(in the rows, 128 means zero)
Known rows, with every step that occurs
topotir-zunit: [119, 127, 121, 127, 132, 160, 136, 134, 126, 100, 115, 171, 123, 129, 121, 110, 140, 118, 150, 144, 124, 126, 135, 130, 112]
fuzep-vubi-topotir-zunit: [118, 126, 116, 128, 143, 145, 117, 136, 125, 95, 92, 167, 103, 139, 127, 148, 140, 133, 113, 124, 131, 122, 130, 130, 136]
potur-vubi: [129, 142, 118, 111, 148, 126, 130, 131, 132, 169, 117, 120, 112, 131, 110, 116, 122, 141, 134, 134, 121, 128, 124, 133, 139]
vubi-dagu-zunit-topotir: [110, 124, 129, 156, 162, 112, 144, 135, 119, 147, 160, 117, 191, 115, 124, 93, 135, 120, 129, 126, 131, 124, 130, 117, 151]
rubi-potur: [113, 121, 142, 119, 53, 127, 130, 118, 151, 118, 95, 108, 146, 130, 136, 125, 127, 123, 142, 143, 124, 120, 136, 138, 126]
fuzep-zunit-topotir-vubi-dagu-pabopo: [119, 131, 126, 150, 79, 120, 144, 119, 146, 146, 172, 133, 148, 105, 138, 118, 151, 133, 129, 129, 126, 132, 125, 89, 108]
dagu-vubi-topotir: [123, 124, 115, 128, 159, 113, 116, 131, 121, 34, 90, 110, 105, 149, 133, 155, 111, 139, 107, 114, 126, 131, 122, 145, 164]
dagu-pabopo: [130, 132, 123, 131, 77, 126, 129, 113, 146, 77, 108, 119, 115, 89, 127, 111, 137, 119, 142, 143, 120, 144, 128, 127, 108]
zunit-dagu-vubi-potur-rubi: [156, 132, 136, 117, 178, 119, 114, 101, 113, 86, 143, 104, 136, 147, 140, 156, 120, 171, 123, 124, 119, 133, 121, 143, 119]
kasu-rubi-potur: [146, 108, 148, 121, 57, 127, 134, 124, 155, 125, 87, 101, 162, 115, 133, 136, 117, 102, 132, 138, 107, 126, 133, 142, 112]
topotir-zunit-dagu-vubi-potur: [121, 118, 133, 107, 178, 134, 109, 138, 106, 63, 165, 143, 99, 157, 131, 147, 144, 119, 131, 135, 150, 125, 125, 119, 133]
dagu-zunit-topotir-vubi-potur: [123, 113, 134, 106, 167, 114, 124, 134, 124, 175, 146, 127, 159, 130, 143, 142, 148, 132, 116, 128, 137, 112, 123, 104, 147]
vubi-potur-rubi: [157, 130, 140, 122, 159, 126, 121, 98, 135, 118, 129, 100, 157, 133, 139, 128, 123, 178, 127, 131, 98, 124, 123, 151, 106]
kasu-rubi: [166, 115, 135, 126, 155, 130, 135, 142, 140, 102, 100, 106, 145, 109, 129, 130, 117, 103, 140, 135, 100, 137, 125, 152, 109]
rubi-potur-vubi: [122, 134, 130, 106, 71, 123, 130, 118, 145, 189, 106, 114, 129, 133, 113, 123, 120, 136, 126, 136, 124, 120, 131, 125, 138]
kasu-rubi-potur-vubi-dagu: [133, 129, 145, 135, 95, 120, 143, 134, 154, 197, 180, 115, 143, 133, 123, 113, 108, 126, 133, 128, 106, 122, 122, 137, 119]
dagu-zunit-topotir-vubi: [122, 125, 119, 118, 153, 113, 143, 135, 117, 193, 111, 136, 165, 117, 142, 148, 135, 129, 123, 125, 140, 124, 127, 104, 155]
vibezo-rubi-potur-vubi-topotir-zunit: [122, 122, 116, 130, 82, 150, 126, 132, 127, 157, 107, 159, 122, 136, 109, 121, 122, 108, 102, 110, 121, 118, 141, 125, 129]
vubi-dagu: [114, 135, 137, 149, 159, 126, 142, 142, 145, 115, 187, 120, 132, 138, 139, 100, 121, 136, 159, 137, 115, 126, 120, 151, 119]
vibezo-rubi-potur-vubi-topotir: [128, 125, 121, 132, 88, 118, 119, 127, 135, 163, 95, 101, 124, 138, 116, 127, 108, 121, 92, 101, 117, 119, 134, 140, 146]
zunit-topotir-vubi: [128, 129, 119, 129, 153, 114, 141, 129, 127, 158, 106, 129, 164, 138, 149, 148, 138, 137, 129, 126, 132, 120, 122, 137, 139]
vibezo-rubi-potur: [118, 115, 130, 122, 50, 133, 134, 134, 154, 111, 111, 100, 147, 126, 137, 140, 121, 99, 137, 127, 107, 126, 147, 139, 117]
fuzep-vubi-topotir: [124, 129, 118, 127, 165, 113, 107, 137, 135, 84, 81, 108, 100, 140, 138, 164, 130, 149, 106, 117, 127, 125, 122, 145, 158]
potur-rubi: [157, 141, 128, 131, 149, 128, 134, 98, 133, 114, 101, 105, 156, 124, 136, 129, 113, 176, 138, 132, 96, 135, 126, 158, 109]
kasu-rubi-potur-vubi: [148, 124, 137, 107, 72, 122, 132, 124, 147, 196, 100, 109, 141, 121, 111, 131, 113, 117, 119, 131, 108, 125, 130, 129, 128]
zunit-topotir-vubi-dagu-pabopo: [125, 134, 127, 155, 83, 113, 145, 117, 148, 136, 169, 133, 145, 104, 144, 118, 136, 129, 134, 129, 122, 135, 119, 125, 111]
vibezo-rubi: [131, 124, 112, 128, 145, 139, 135, 154, 138, 87, 127, 105, 126, 121, 133, 135, 123, 98, 146, 120, 101, 136, 141, 149, 114]
kasu-rubi-potur-vubi-topotir: [146, 121, 134, 131, 91, 113, 119, 121, 136, 169, 81, 101, 133, 131, 114, 126, 104, 123, 89, 109, 117, 119, 125, 143, 143]
zunit-dagu-vubi: [121, 134, 121, 118, 177, 120, 121, 139, 102, 42, 130, 120, 93, 148, 133, 160, 123, 121, 145, 131, 154, 144, 124, 134, 147]
vubi-topotir-zunit-dagu-pabopo: [130, 133, 126, 155, 84, 138, 118, 115, 109, 99, 120, 151, 97, 98, 118, 96, 141, 98, 126, 126, 160, 142, 131, 122, 102]

Rows
[123, 135, 130, 145, 160, 152, 125, 138, 95, 121, 136, 161, 108, 134, 122, 101, 141, 100, 155, 137, 167, 132, 133, 135, 109]
topotir-zunit-dagu
[121, 123, 121, 142, 135, 152, 125, 131, 119, 97, 98, 164, 119, 136, 120, 108, 130, 121, 121, 125, 131, 121, 132, 138, 126]
vubi-topotir-zunit
[125, 128, 128, 130, 90, 113, 117, 117, 134, 164, 86, 106, 122, 140, 116, 119, 110, 138, 96, 112, 128, 115, 127, 140, 153]
rubi-potur-vubi-topotir
[124, 132, 129, 156, 161, 145, 117, 136, 90, 118, 123, 156, 104, 138, 121, 98, 134, 103, 132, 121, 170, 127, 130, 141, 120]
vubi-topotir-zunit-dagu
[128, 115, 135, 116, 166, 114, 122, 130, 131, 152, 141, 121, 158, 149, 149, 141, 149, 138, 120, 129, 131, 108, 119, 129, 135]
zunit-topotir-vubi-potur
[127, 135, 122, 146, 93, 134, 113, 120, 113, 98, 115, 153, 85, 100, 123, 128, 148, 108, 120, 127, 160, 144, 130, 115, 111]
fuzep-vubi-topotir-zunit-dagu-pabopo
[113, 130, 126, 147, 160, 110, 144, 136, 117, 187, 164, 120, 184, 117, 113, 92, 132, 126, 120, 122, 131, 123, 129, 110, 158]
potur-vubi-dagu-zunit-topotir
[109, 135, 129, 119, 158, 122, 143, 148, 126, 211, 186, 132, 125, 103, 113, 105, 114, 131, 138, 133, 127, 133, 128, 91, 150]
potur-vubi-dagu-zunit
[105, 128, 134, 127, 158, 126, 142, 149, 128, 161, 179, 128, 132, 100, 127, 105, 118, 125, 150, 137, 128, 135, 129, 100, 142]
vubi-dagu-zunit
[115, 129, 120, 115, 171, 130, 120, 139, 97, 57, 134, 121, 97, 149, 126, 159, 143, 126, 139, 132, 159, 142, 131, 90, 144]
fuzep-zunit-dagu-vubi
[124, 138, 129, 137, 83, 120, 143, 123, 154, 137, 171, 137, 114, 101, 145, 125, 128, 131, 144, 135, 120, 139, 119, 120, 104]
topotir-vubi-dagu-pabopo
[126, 130, 121, 110, 68, 128, 132, 131, 146, 186, 118, 107, 130, 130, 114, 135, 116, 115, 123, 122, 108, 124, 140, 127, 130]
vibezo-rubi-potur-vubi
[142, 130, 139, 137, 33, 117, 140, 115, 162, 162, 164, 118, 133, 91, 120, 110, 118, 114, 126, 132, 106, 139, 124, 120, 101]
kasu-rubi-potur-vubi-dagu-pabopo
[156, 128, 132, 107, 164, 121, 119, 98, 131, 73, 132, 105, 144, 145, 141, 161, 117, 181, 120, 127, 97, 131, 121, 141, 122]
dagu-vubi-potur-rubi
[128, 136, 127, 147, 84, 143, 125, 117, 112, 100, 130, 156, 101, 93, 119, 99, 147, 97, 144, 139, 157, 145, 133, 118, 95]
topotir-zunit-dagu-pabopo
[128, 119, 136, 98, 164, 123, 120, 137, 138, 149, 145, 127, 119, 143, 151, 151, 140, 141, 133, 137, 127, 113, 118, 125, 126]
topotir-vubi-potur
[128, 137, 125, 149, 158, 142, 116, 134, 87, 159, 128, 158, 97, 140, 110, 99, 131, 109, 123, 117, 171, 126, 129, 135, 127]
potur-vubi-topotir-zunit-dagu
[154, 130, 134, 117, 168, 134, 117, 101, 109, 91, 147, 133, 134, 148, 135, 153, 124, 166, 122, 125, 122, 132, 125, 135, 113]
topotir-zunit-dagu-vubi-potur-rubi
[119, 132, 117, 120, 164, 140, 125, 137, 96, 48, 135, 156, 91, 149, 127, 156, 131, 114, 143, 133, 157, 142, 129, 123, 138]
topotir-zunit-dagu-vubi
[141, 117, 128, 130, 85, 145, 127, 125, 126, 165, 91, 160, 131, 130, 107, 118, 118, 110, 98, 117, 120, 119, 133, 126, 125]
kasu-rubi-potur-vubi-topotir-zunit
[110, 138, 131, 131, 169, 120, 132, 149, 153, 111, 179, 122, 111, 142, 146, 151, 135, 151, 149, 137, 116, 127, 119, 140, 132]
fuzep-vubi-dagu
[119, 122, 112, 128, 139, 146, 125, 132, 114, 54, 101, 168, 107, 147, 122, 141, 124, 125, 114, 121, 130, 127, 130, 129, 143]
dagu-vubi-topotir-zunit
[156, 132, 136, 105, 168, 120, 113, 103, 142, 115, 123, 104, 140, 137, 146, 168, 133, 190, 119, 131, 98, 126, 122, 142, 118]
fuzep-vubi-potur-rubi
[107, 130, 130, 115, 159, 122, 147, 152, 128, 204, 181, 143, 126, 103, 139, 132, 116, 132, 146, 133, 132, 133, 125, 90, 145]
topotir-vubi-dagu-zunit
[119, 132, 134, 139, 168, 140, 120, 139, 98, 132, 137, 117, 115, 133, 120, 105, 157, 117, 149, 136, 170, 132, 136, 95, 117]
fuzep-zunit-dagu
[119, 125, 123, 131, 84, 146, 124, 121, 125, 159, 96, 164, 121, 140, 108, 112, 125, 125, 105, 120, 132, 114, 134, 124, 135]
rubi-potur-vubi-topotir-zunit
